Known rows, with every step that occurs
kevi-ribevu: -18.6; -28.5; -21.8; 11.1; -28.9; 19.2; 17.0; 30.8; 35.3; 69.6; -28.9; -7.4; -10.9; 3.7; -8.8; 42.2; -8.2; 11.7; 2.7; -5.5; 3.9; 58.6; -2.3; 50.7
kode-ribevu: -2.7; -20.3; -14.4; 27.3; -43.6; 28.8; 25.8; 41.1; 12.9; 65.3; -8.7; 4.3; -12.5; -12.6; 6.3; 30.9; -10.6; -4.2; 7.9; 7.7; 11.7; 43.9; 29.3; 42.2
vudi-reriz-sumupus-zugu: 38.3; -27.9; -30.2; -1.6; -44.7; 18.9; -3.7; 54.0; 23.8; 18.9; -68.6; 59.9; 22.0; -30.0; 0.6; 22.9; -24.2; 10.5; -4.4; -5.8; 21.8; -0.9; -4.1; 46.6
ribevu-kode-kevi: -7.6; 2.1; -9.7; 26.8; -18.4; 25.6; 10.1; 37.9; 18.5; 52.3; -21.7; 26.5; 13.3; -28.0; 27.2; 23.3; -14.8; -3.5; -4.7; 1.6; 19.6; 29.0; 25.7; 42.6
vudi-reriz: -25.8; 30.7; -17.2; 10.0; -31.5; 20.4; -15.5; 27.3; 34.7; 30.3; -1.9; 3.6; -9.8; -15.1; -14.4; 60.0; -25.2; 26.5; 4.4; 12.8; 14.4; 1.7; 3.6; 55.3
kevi-ribevu-vudi-reriz: -37.3; 34.6; -14.2; 17.8; -14.1; 19.1; -8.4; 26.9; 46.5; 25.6; 20.2; -8.5; -5.1; -24.2; -25.6; 45.6; -15.6; 36.4; 14.2; 6.3; -1.7; 13.8; -12.3; 53.4
kode-kevi-ribevu-vudi-reriz: -39.0; 36.9; -9.3; 22.4; -9.9; 19.0; -6.8; 26.2; 48.3; 32.6; 23.7; -7.7; 0.8; -24.0; -23.0; 45.2; -17.5; 36.0; 14.5; 7.6; 1.8; 21.7; -9.9; 57.9
ribevu-vudi: -3.9; 6.2; 1.4; 19.3; -19.7; 14.1; 1.6; 21.5; 26.8; 6.4; 11.0; 16.9; 7.6; -67.2; -9.2; 6.5; -5.4; 7.1; 23.1; -6.9; 1.8; 14.1; 16.7; 31.9
reriz-sumupus-zugu-vudi-ribevu-kode: 30.7; 0.1; -35.7; 5.8; -37.3; 31.2; 10.0; 61.7; 25.8; 27.4; -60.2; 51.8; 2.6; -17.1; -1.2; 22.0; -16.5; -17.7; -15.3; 8.6; 32.3; 3.4; 21.6; 28.9
kode-ribevu-kevi: -3.9; -6.3; -14.9; 32.1; -23.7; 34.3; 48.3; 49.4; -0.3; 36.4; -12.3; -1.4; -34.8; -18.9; 22.5; 20.5; 19.9; 8.3; 0.5; 14.7; -8.6; 14.7; 34.2; 17.3
kode-kevi-ribevu-vudi-reriz-sumupus-zugu: 29.0; -26.1; -25.2; 7.1; -31.4; 18.2; 2.5; 54.2; 33.0; 26.9; -53.7; 52.3; 29.6; -31.1; -3.6; 16.0; -20.5; 16.6; -0.1; -7.8; 15.4; 17.0; -12.3; 51.3
ribevu-kevi: -2.8; 0.1; -12.7; 19.8; -18.9; 26.5; 31.5; 38.5; 5.3; 16.5; -23.1; 7.6; -28.1; -31.1; 18.7; 22.2; 16.9; 11.8; -0.7; 8.2; -4.8; -0.3; 29.4; 16.1
sumupus-zugu: 33.4; -54.4; -27.7; 7.1; -44.1; -3.8; 0.5; 44.9; 28.4; 28.5; -71.8; 37.6; 13.4; -52.7; -0.4; 16.6; -29.4; -11.0; -2.8; -3.6; 9.9; 3.7; 14.5; 35.7
kevi-ribevu-vudi-zugu-busula: -26.9; 17.5; -4.0; 7.0; -46.8; -31.1; -31.0; 13.2; 24.5; 18.9; -44.3; 21.6; 13.1; -36.1; -21.2; 53.4; -28.1; 4.3; 20.8; -0.8; -12.4; 7.3; 33.8; 12.3
reriz-sumupus-zugu-buna: -6.1; -47.4; -12.6; 1.9; -83.2; 27.9; -0.8; 27.3; 22.0; 39.8; -85.4; 53.7; 17.5; -75.2; -21.6; 0.7; -32.7; 6.0; -14.8; -2.5; 13.0; 6.2; 15.1; 36.3
vudi-zugu-busula: -18.5; 14.9; -6.0; 1.6; -59.5; -30.8; -35.6; 13.8; 16.1; 22.1; -59.8; 30.2; 10.2; -29.3; -13.8; 63.6; -34.9; -2.8; 13.9; 3.3; -1.5; -1.1; 45.2; 13.0
reriz-vudi-ribevu-kode-kevi: -1.4; -3.8; -12.4; 21.2; -16.1; 21.5; 12.8; 51.8; 33.7; 50.9; -32.8; 29.5; 26.4; -6.8; 7.2; 24.4; -14.2; -9.6; -1.6; 14.0; 38.2; 36.0; 28.0; 41.4
sumupus-zugu-vudi: 32.0; -25.4; -46.1; 26.3; -56.3; 7.0; -2.0; 29.4; 33.9; 35.5; -59.8; 48.7; -4.3; -56.2; 0.8; 28.2; -36.8; -16.6; -14.4; 2.5; 17.7; 12.7; 20.2; 39.5
sumupus-vudi: 14.0; -52.5; -33.5; 3.2; -45.2; 19.7; -6.1; 32.2; 6.4; 59.5; -61.6; 18.0; -4.3; -32.0; -3.7; 23.7; -28.7; 8.9; -2.6; 18.8; 7.7; 1.5; 9.3; 39.5
kevi-ribevu-vudi-zugu: -17.6; 10.7; -34.7; 28.0; -50.4; 0.0; -17.0; 12.4; 28.4; -0.1; -10.8; 10.2; -1.3; -19.9; -30.4; 42.9; -21.1; -2.4; 33.4; -0.4; -21.8; 19.7; 5.6; 41.9
sumupus-reriz-vudi: -11.3; -29.4; -43.9; 27.1; -32.8; 7.3; 15.5; 72.5; 43.5; 20.9; -49.0; 52.4; 8.4; -3.3; -2.0; 21.4; -7.9; 17.7; -1.2; 19.0; 34.0; 24.3; 9.0; 29.2
zugu-sumupus-vudi-reriz: -23.5; 7.7; -53.0; -1.7; -37.4; 43.9; -25.5; 20.6; 18.3; 34.9; -26.8; 4.4; -7.6; -28.9; -19.0; 49.8; -38.3; 41.8; -7.7; 24.3; 9.4; -15.8; -1.3; 47.5
zugu-sumupus-reriz: -27.9; -0.8; -42.8; 7.3; -39.1; 40.0; 6.1; 47.7; 17.2; 9.4; -18.4; 41.1; -28.6; -53.9; -21.4; 28.3; -23.0; 37.1; -9.0; 16.7; 20.1; 13.4; 34.9; 29.5
zugu-sumupus-reriz-vudi-ribevu-kode-kevi: -12.1; 1.4; -27.8; 19.0; -16.7; 34.0; 13.2; 57.0; 31.2; 38.8; -30.2; 37.6; 18.2; -18.3; -0.8; 22.0; -17.5; 5.1; -8.8; 20.1; 40.1; 32.1; 33.5; 36.3

Rows
-20.7; 11.7; -70.0; 1.2; -60.2; 49.8; -25.1; -6.3; 3.6; -10.5; -27.9; 21.1; -1.5; -42.9; -17.5; 42.4; -31.6; 12.2; 7.1; 0.2; 2.7; 5.7; 31.0; 29.5 | vudi-zugu-sumupus
-18.9; -24.2; -63.2; 19.7; -33.5; 28.6; 11.0; 61.8; 37.0; 9.4; -47.8; 52.6; 11.0; -14.6; -4.2; 17.8; -10.7; 27.4; -6.8; 16.8; 34.9; 21.0; 13.4; 22.4 | zugu-sumupus-reriz-vudi
-23.1; -25.8; -11.6; 20.6; -20.4; 18.9; 19.4; 29.4; 37.9; 83.9; -20.8; -5.8; 1.7; 2.8; -3.7; 41.7; -11.7; 11.3; 3.0; -2.9; 11.0; 75.2; 3.7; 59.9 | kode-kevi-ribevu
-40.4; 10.0; -51.0; 21.3; -39.9; 31.3; -0.6; 40.9; 23.5; 1.6; -8.6; 36.0; -22.0; -46.2; -34.8; 33.9; -27.7; 36.4; 3.4; 18.2; 3.2; 23.8; 26.1; 35.4 | kode-kevi-ribevu-vudi-zugu-sumupus-reriz
-31.7; 14.3; -52.3; 16.4; -47.3; 31.1; -6.7; 39.4; 17.2; -16.8; -11.2; 43.6; -25.7; -57.2; -33.9; 30.7; -27.8; 32.8; 4.5; 18.6; 3.7; 3.8; 32.5; 27.7 | ribevu-vudi-zugu-sumupus-reriz
-15.0; -10.6; -37.6; 17.0; -20.0; 31.7; 20.8; 50.3; 21.7; 53.0; -39.9; 10.3; -9.9; -1.7; 21.7; 27.2; -2.8; 3.4; -13.1; -7.7; -2.8; 22.7; -2.3; 30.5 | kevi-ribevu-kode
6.5; 2.4; -2.0; 5.7; -18.7; 22.2; 30.9; 48.0; 18.1; 17.3; -24.8; 2.1; -25.4; -16.9; -15.5; 29.2; 13.1; 2.5; 4.9; 24.0; 14.3; 7.9; 42.3; 19.5 | vudi-ribevu-kevi
36.4; -25.0; -26.8; 8.0; -40.6; 21.8; 4.3; 58.3; 23.8; 18.7; -51.2; 55.5; 23.4; -36.3; -0.9; 12.8; -19.4; 11.3; 1.7; -4.5; 15.2; 3.7; -3.8; 43.6 | kode-ribevu-vudi-reriz-sumupus-zugu
12.8; -22.4; -16.8; -1.8; -33.9; 8.7; 5.9; 53.8; 51.5; 33.1; -46.0; 22.4; 22.9; 13.3; -40.7; 35.5; -12.5; -11.9; 12.6; 25.7; 55.4; 37.0; 28.4; 38.2 | reriz-vudi-ribevu
-19.7; 41.8; -33.4; 23.2; -41.6; 23.3; -17.0; 20.1; 40.4; 33.4; -4.1; 15.4; -17.5; -21.9; -13.4; 65.1; -33.4; 20.0; -5.9; 16.3; 18.5; 4.2; 6.2; 56.6 | zugu-vudi-reriz
30.7; -27.2; -29.4; 2.4; -35.4; 18.3; 1.2; 54.8; 31.4; 19.6; -58.4; 51.6; 24.0; -30.7; -5.9; 16.7; -18.9; 16.5; 0.5; -9.3; 12.4; 9.2; -14.7; 47.0 | kevi-ribevu-vudi-reriz-sumupus-zugu
0.8; -5.8; -18.2; 14.9; -16.1; 17.3; 37.7; 70.8; 29.3; 10.1; -37.3; 19.5; -19.4; -3.4; -16.7; 23.5; 17.1; 10.9; 1.4; 33.6; 23.5; 8.6; 35.4; 13.7 | sumupus-reriz-vudi-ribevu-kevi
-3.3; -2.4; -17.1; -5.6; -64.5; -19.0; -38.1; 20.9; 4.1; 30.7; -82.3; 44.7; 15.5; -22.6; -11.6; 55.0; -36.6; 6.0; 9.0; 8.7; 0.8; -8.5; 33.9; 14.4 | reriz-sumupus-vudi-zugu-busula
31.1; -46.5; -33.5; -5.8; -49.7; 40.0; -2.6; 40.6; -5.0; 54.2; -68.9; 46.6; 6.5; -15.9; 4.1; 17.4; -17.8; 18.6; -3.4; 9.6; 20.3; 7.0; -0.1; 43.5 | reriz-sumupus-vudi
2.8; -7.7; 4.4; -5.0; -29.2; -18.8; -15.1; 42.6; 30.6; 40.2; -70.2; 48.9; 37.8; -45.0; -4.1; 32.5; -25.9; 18.7; -0.8; -7.1; 12.4; 10.9; 18.9; 20.8 | kode-kevi-ribevu-vudi-reriz-sumupus-zugu-busula
-28.1; 43.1; -8.8; 17.2; -18.6; 17.9; -15.5; 24.4; 39.7; 9.5; 22.3; 3.3; -1.6; -40.6; -20.9; 41.1; -18.9; 30.7; 16.1; 9.0; 4.5; -4.0; -0.8; 48.7 | ribevu-vudi-reriz
6.4; -5.7; -33.3; 7.6; -24.4; 24.0; 13.0; 66.2; 33.7; 27.3; -52.2; 31.6; 13.2; 4.6; -0.3; 21.9; -6.2; -13.0; -6.4; 13.7; 33.6; 7.6; 19.2; 22.1 | reriz-vudi-ribevu-kode
37.0; -22.1; -25.7; 1.6; -38.7; 17.8; -3.7; 53.3; 26.5; 8.3; -56.8; 60.3; 25.9; -42.5; -2.9; 13.5; -20.7; 12.8; 1.4; -7.7; 17.0; -3.7; -6.6; 43.3 | ribevu-vudi-reriz-sumupus-zugu
-38.4; 8.4; -56.3; 16.4; -44.0; 31.9; -1.3; 41.6; 22.2; -5.5; -12.9; 35.3; -28.1; -45.8; -37.4; 34.0; -25.6; 36.6; 3.1; 16.9; 0.0; 15.7; 23.8; 30.6 | kevi-ribevu-vudi-zugu-sumupus-reriz
-8.4; 19.0; -29.5; 27.0; -55.0; -0.8; -24.1; 9.8; 20.9; -15.9; -8.8; 22.1; 1.5; -36.7; -25.8; 38.5; -24.1; -7.6; 34.9; 2.0; -15.6; 1.7; 17.9; 37.0 | ribevu-vudi-zugu
22.8; -36.7; -11.9; -14.5; -42.2; 13.8; -4.9; 43.7; 28.7; 55.5; -53.3; 9.7; 0.3; -10.9; -50.4; 36.8; -29.4; -6.5; 8.1; 35.2; 37.6; 19.0; 31.2; 44.3 | sumupus-vudi-ribevu
34.4; -18.3; -20.1; 2.0; -50.2; 4.3; -1.5; 41.7; 47.9; 38.1; -52.0; 31.3; 0.0; -28.2; -47.7; 40.0; -35.1; -24.8; -0.5; 23.3; 44.7; 26.8; 39.1; 44.8 | sumupus-zugu-vudi-ribevu
-24.2; 5.9; -22.5; 10.5; -56.9; -35.7; -29.0; 36.9; 27.5; 14.4; -72.2; 47.8; 16.5; -15.5; -15.1; 57.5; -31.7; 5.1; 10.1; 13.3; 7.4; -0.7; 38.7; 7.6 | sumupus-reriz-vudi-zugu-busula
-20.5; -3.6; 0.4; 26.9; -7.1; 15.6; 13.5; 24.4; 39.1; 39.5; 13.4; 0.9; 11.5; -43.3; -12.0; 12.1; -3.1; 14.7; 20.8; -7.7; -1.5; 51.4; 2.5; 45.4 | kode-kevi-ribevu-vudi
-18.5; -51.4; -13.1; 8.6; -79.8; 12.7; -3.6; 21.6; 29.4; 44.7; -80.7; 33.7; 9.8; -85.6; -27.2; 5.1; -40.3; -0.6; -14.7; 3.6; 4.0; 1.6; 21.6; 33.4 | sumupus-zugu-buna
22.0; -13.0; -29.4; -5.4; -31.6; 37.6; 7.7; 63.4; 12.1; 39.7; -60.7; 36.6; 2.8; -4.4; -3.6; 19.7; -12.5; -4.9; -9.7; 16.2; 27.0; -1.8; 16.8; 28.3 | reriz-sumupus-vudi-ribevu-kode
16.0; -18.1; -53.9; 9.2; -76.3; 16.9; -27.3; 22.7; -1.4; 17.1; -64.8; 43.0; 1.3; -1.0; -16.0; 45.9; -33.1; 0.1; 16.4; 14.0; -2.8; -3.3; 5.9; 45.4 | reriz-sumupus-vudi-zugu
-13.6; -6.4; -61.1; 32.6; -64.3; -6.3; -14.6; 45.4; 32.2; -6.1; -50.6; 47.3; 3.4; 8.6; -21.1; 49.1; -25.9; -0.3; 17.8; 20.2; 6.7; 8.8; 12.3; 35.1 | sumupus-reriz-vudi-zugu
3.3; -10.7; -10.0; 15.3; -20.3; 23.8; 7.6; 46.9; 22.6; 61.6; -35.8; 23.2; 15.3; -18.0; 2.0; 25.0; -22.3; -6.4; -4.0; 19.0; 30.2; 27.0; 29.8; 44.1 | sumupus-vudi-ribevu-kode-kevi
1.2; 8.8; -9.8; 23.7; -22.6; 24.4; 9.5; 41.5; 30.6; 55.4; -24.3; 29.2; 10.7; -20.9; 3.6; 30.9; -21.6; -12.7; -6.3; 14.2; 34.5; 35.5; 35.3; 46.0 | zugu-vudi-ribevu-kode-kevi
43.0; -15.1; -19.6; -2.8; -52.3; 14.9; 0.3; 45.9; 42.9; 34.9; -56.2; 45.5; 5.6; -20.1; -43.6; 36.5; -30.1; -20.4; -0.8; 20.0; 51.3; 29.7; 34.0; 46.1 | reriz-sumupus-zugu-vudi-ribevu
6.7; 3.6; -18.2; 2.1; -26.0; 26.2; 9.4; 56.0; 23.8; 31.6; -39.1; 21.9; -2.1; -11.6; -5.3; 28.0; -11.0; -13.7; -5.1; 11.4; 25.4; 5.1; 27.5; 27.3 | vudi-ribevu-kode
9.9; 10.6; -13.3; 15.4; -26.0; 24.8; 29.5; 42.4; 22.2; 20.0; -26.2; 10.3; -32.1; -22.7; -14.6; 33.1; 7.6; -2.1; -2.7; 26.6; 17.0; 9.4; 43.7; 20.5 | zugu-vudi-ribevu-kevi
2.9; -43.8; -62.4; -7.0; -46.4; 50.3; -12.5; 16.2; -3.1; 42.6; -59.4; 18.3; -1.4; -50.2; -6.9; 18.2; -33.0; 22.9; -10.2; 16.1; 8.8; -2.7; 15.4; 29.9 | zugu-sumupus-vudi
